Each row comes from the steps of one walk. Every step used is in the known rows, and no mark comes twice. Write the walk behind each row, first mark first.
In the rows, 128 means zero.
Known rows
lipuz, kazov: [147 138 130  94 138 152 136 102 149 126 129 137 100 137 131 111 132 131
 195 166 155 130]
sagilo, bapo, lefopuz, vesap: [180  91 139 179 107 141 150 112 153  94  99  85 104 128 144  74 165  83
 128 160 138  89]
lefopuz, vesap, sagilo: [138  96 148 166 152 150 158 110 128 102 119 107 119 149 162  70 127 107
 165 167 104  89]
guse, favure, vesap, sagilo: [ 98 131 104 164 156 128 145 115 127 122 137 106 135 103 140  52 131 123
 178 189 122 120]
sagilo, bapo, lefopuz: [168  94 139 164  98 149 149 118 162 105 110  95  92 109 126  70 197 120
 138 168 147 110]
bapo, sagilo, vesap, favure, lipuz: [154 116 139 175 124 150 140  68 106 132 162 115 102 100 177  99 133 114
 160 140 170 159]
vesap, sagilo, bapo: [156  81 164 169 115 165 163 125 165  94 117 109 108 127 155  40 200 142
 154 174 110 100]
kazov, lipuz, favure, guse: [166 175 170 133 196 123 136 136 135 120 107  82 105  62 128 129 109  84
 228 196 155 112]
lipuz, favure, vesap, lefopuz: [102 155 130 160 195 130 137 114 103 126 127 102 151 116 130 115 129 109
 165 225 134 112]
lipuz, kazov, favure: [158 157 152  86 152 137 146 126 136 106 126 116 108 128 115 103 110 111
 189 172 174 127]
favure, vesap: [111 134 123 142 134 125 136 103 125 123 128 119 123 118 140 107 115 113
 200 193 155 114]
lipuz, favure, vesap: [121 150 142 130 196 119 140 118 105 133 131 105 134 101 140 122 118  95
 200 213 154 132]
lefopuz, vesap, favure, guse: [163 110 149 154 168 156 126  93 128  78 131 103 128 113 145 100  74  61
 153 152 137  84]
bapo, favure, guse: [178 117 132 137 104 139 117 100 136 100 143 118  89  73 114 102 114  85
 166 170 154 115]
lefopuz, vesap, favure: [147 113 163 152 168 144 137  99 123  79 142 111 113 135 150  93 108  74
 143 148 134  85]
kazov, lipuz, favure, vesap: [119 189 154 141 197 105 147 126 111 133 108  82 106  89 141 140 108  97
 228 211 157 121]
lefopuz, vesap: [151 122 147 147 146 126 140 106 130 100 128 107 117 136 149  97 118  79
 181 168 140  84]
guse, favure, lipuz, kazov: [144 168 103 110 160 126 113  96 140 141 153 131  95 106 131 125 130  95
 178 136 162 160]
kazov, favure, vesap: [123 158 144 136 148 112 146 125 109 103 125  98 130 112 123 103  93  97
 191 197 176 111]
sagilo, vesap, favure: [129 112 157 141 158 144 133  90 131 117 149 112 107 124 151  67 136 116
 155 155 162 106]
kazov, favure: [157 146 170 127 147 118 148 139 128  87 137 101 114 106 113  84 129  97
 184 181 169 105]
bapo, lefopuz: [143 115 122 145 118 137 142 112 135 121 122 109  93 106 112  90 156 124
 158 168 147 123]
favure, lipuz: [146 139 139 145 141 127 129 102 122 125 149 129  91 110 140 133 138 100
 181 151 151 139]
sagilo, bapo, favure: [185 100 167 153  83 139 133 113 156  83 144 114  73  98 133  74 188  95
 136 162 149 100]
kazov, lipuz: [142 169 163 142 135 121 144 125 148 110 114  99  78 105 131 107 138 114
 216 169 154  97]

Write each row's walk
[190  69 151 174  88 171 140 112 161  86 122 105  90  86 142  53 164 112
 130 171 116 107] : vesap, sagilo, bapo, favure, guse
[174  94 136 152 100 169 139  89 144 119 128 133  54 125 163 108 166 127
 116 134 125 161] : vesap, sagilo, bapo, favure, lipuz, kazov
[187  76 142 188 131 170 137  96 149  74 102  78 113 110 144  78 119  67
  97 146 136  86] : sagilo, bapo, lefopuz, vesap, favure, guse
[157 117 149 139 158 164 123 103 138  91 142 116 118  92 125  95 105  96
 160 159 144 105] : vesap, favure, guse
[172  82 155 186 130 160 147 103 146  74 111  83  99 128 149  71 152  79
  89 141 134  87] : sagilo, bapo, lefopuz, vesap, favure
[138 132 152 156 164 146 123  91 114 105 158 132  88 109 143 130 129  97
 140 131 146 136] : vesap, favure, lipuz
[146 160 124 151 152 109 115 110 130 120 164 116 100  82 125 103 146  80
 176 144 152 137] : guse, favure, lipuz
[195  64 150 190 102 164 143 101 150  72 112  92 101 107 164  58 131  75
 119 164 107  88] : lefopuz, vesap, sagilo, bapo, favure, guse
[163  74 165 181 130 158 165 116 155  85 108  95 117 150 175  46 168 103
 144 168 101  78] : lefopuz, vesap, sagilo, bapo
[129 133 128 119 170 158 119  66 120 147 145 136  88 142 170 130 104 119
 150 123 169 160] : sagilo, vesap, favure, lipuz, kazov
[139  86 122 183 139 151 161 107 122 111 102  93 105 136 146  66 133 119
 134 164 103 106] : bapo, lefopuz, vesap, sagilo
[132  91 135 182 166 154 170 124 126 129  94  81 120 105 151  71 172 130
 132 206 115 140] : lipuz, favure, vesap, sagilo, bapo, lefopuz
[124 109 122 181 134 138 152 121 155 107 123  95 132 108 150  28 171 119
 157 187 121 107] : guse, favure, vesap, sagilo, bapo
[144 109 142 142 160 156 121  87 136 114 140 106 123 103 147  76 100 103
 163 158 163 106] : sagilo, vesap, favure, guse
[155 158 161 144 150 114 135 124 110 106 143 110  99 103 129 125 116  84
 171 157 173 136] : kazov, favure, lipuz
[181  81 155 206 109 145 142  93 129  92 129 106  71 125 180  92 154  79
 103 138 108 118] : lefopuz, vesap, sagilo, bapo, favure, lipuz
[112 138 106 175 106 133 122  87 111 106 139 118 108 116 118 106 121 115
 129 195 138 104] : bapo, favure, vesap, lefopuz
[116 103 120 170 115 143 146  97 111 117 134 121  93 109 143  84 123 129
 150 184 123 128] : bapo, favure, vesap, sagilo
[142 120 120 179  93 149 150  88 127 126 139 105 139 120 151  54 165 145
 171 194 154 108] : bapo, sagilo, vesap, lefopuz
[ 99 111 120 161 143 147 157 107 121 125 118 120 123 131 152  82 123 142
 184 194 117 121] : favure, vesap, sagilo
[152 180 182 132 196 112 148 139 128 119 119  87  88  87 132 122 142  97
 218 191 151 111] : kazov, lipuz, favure
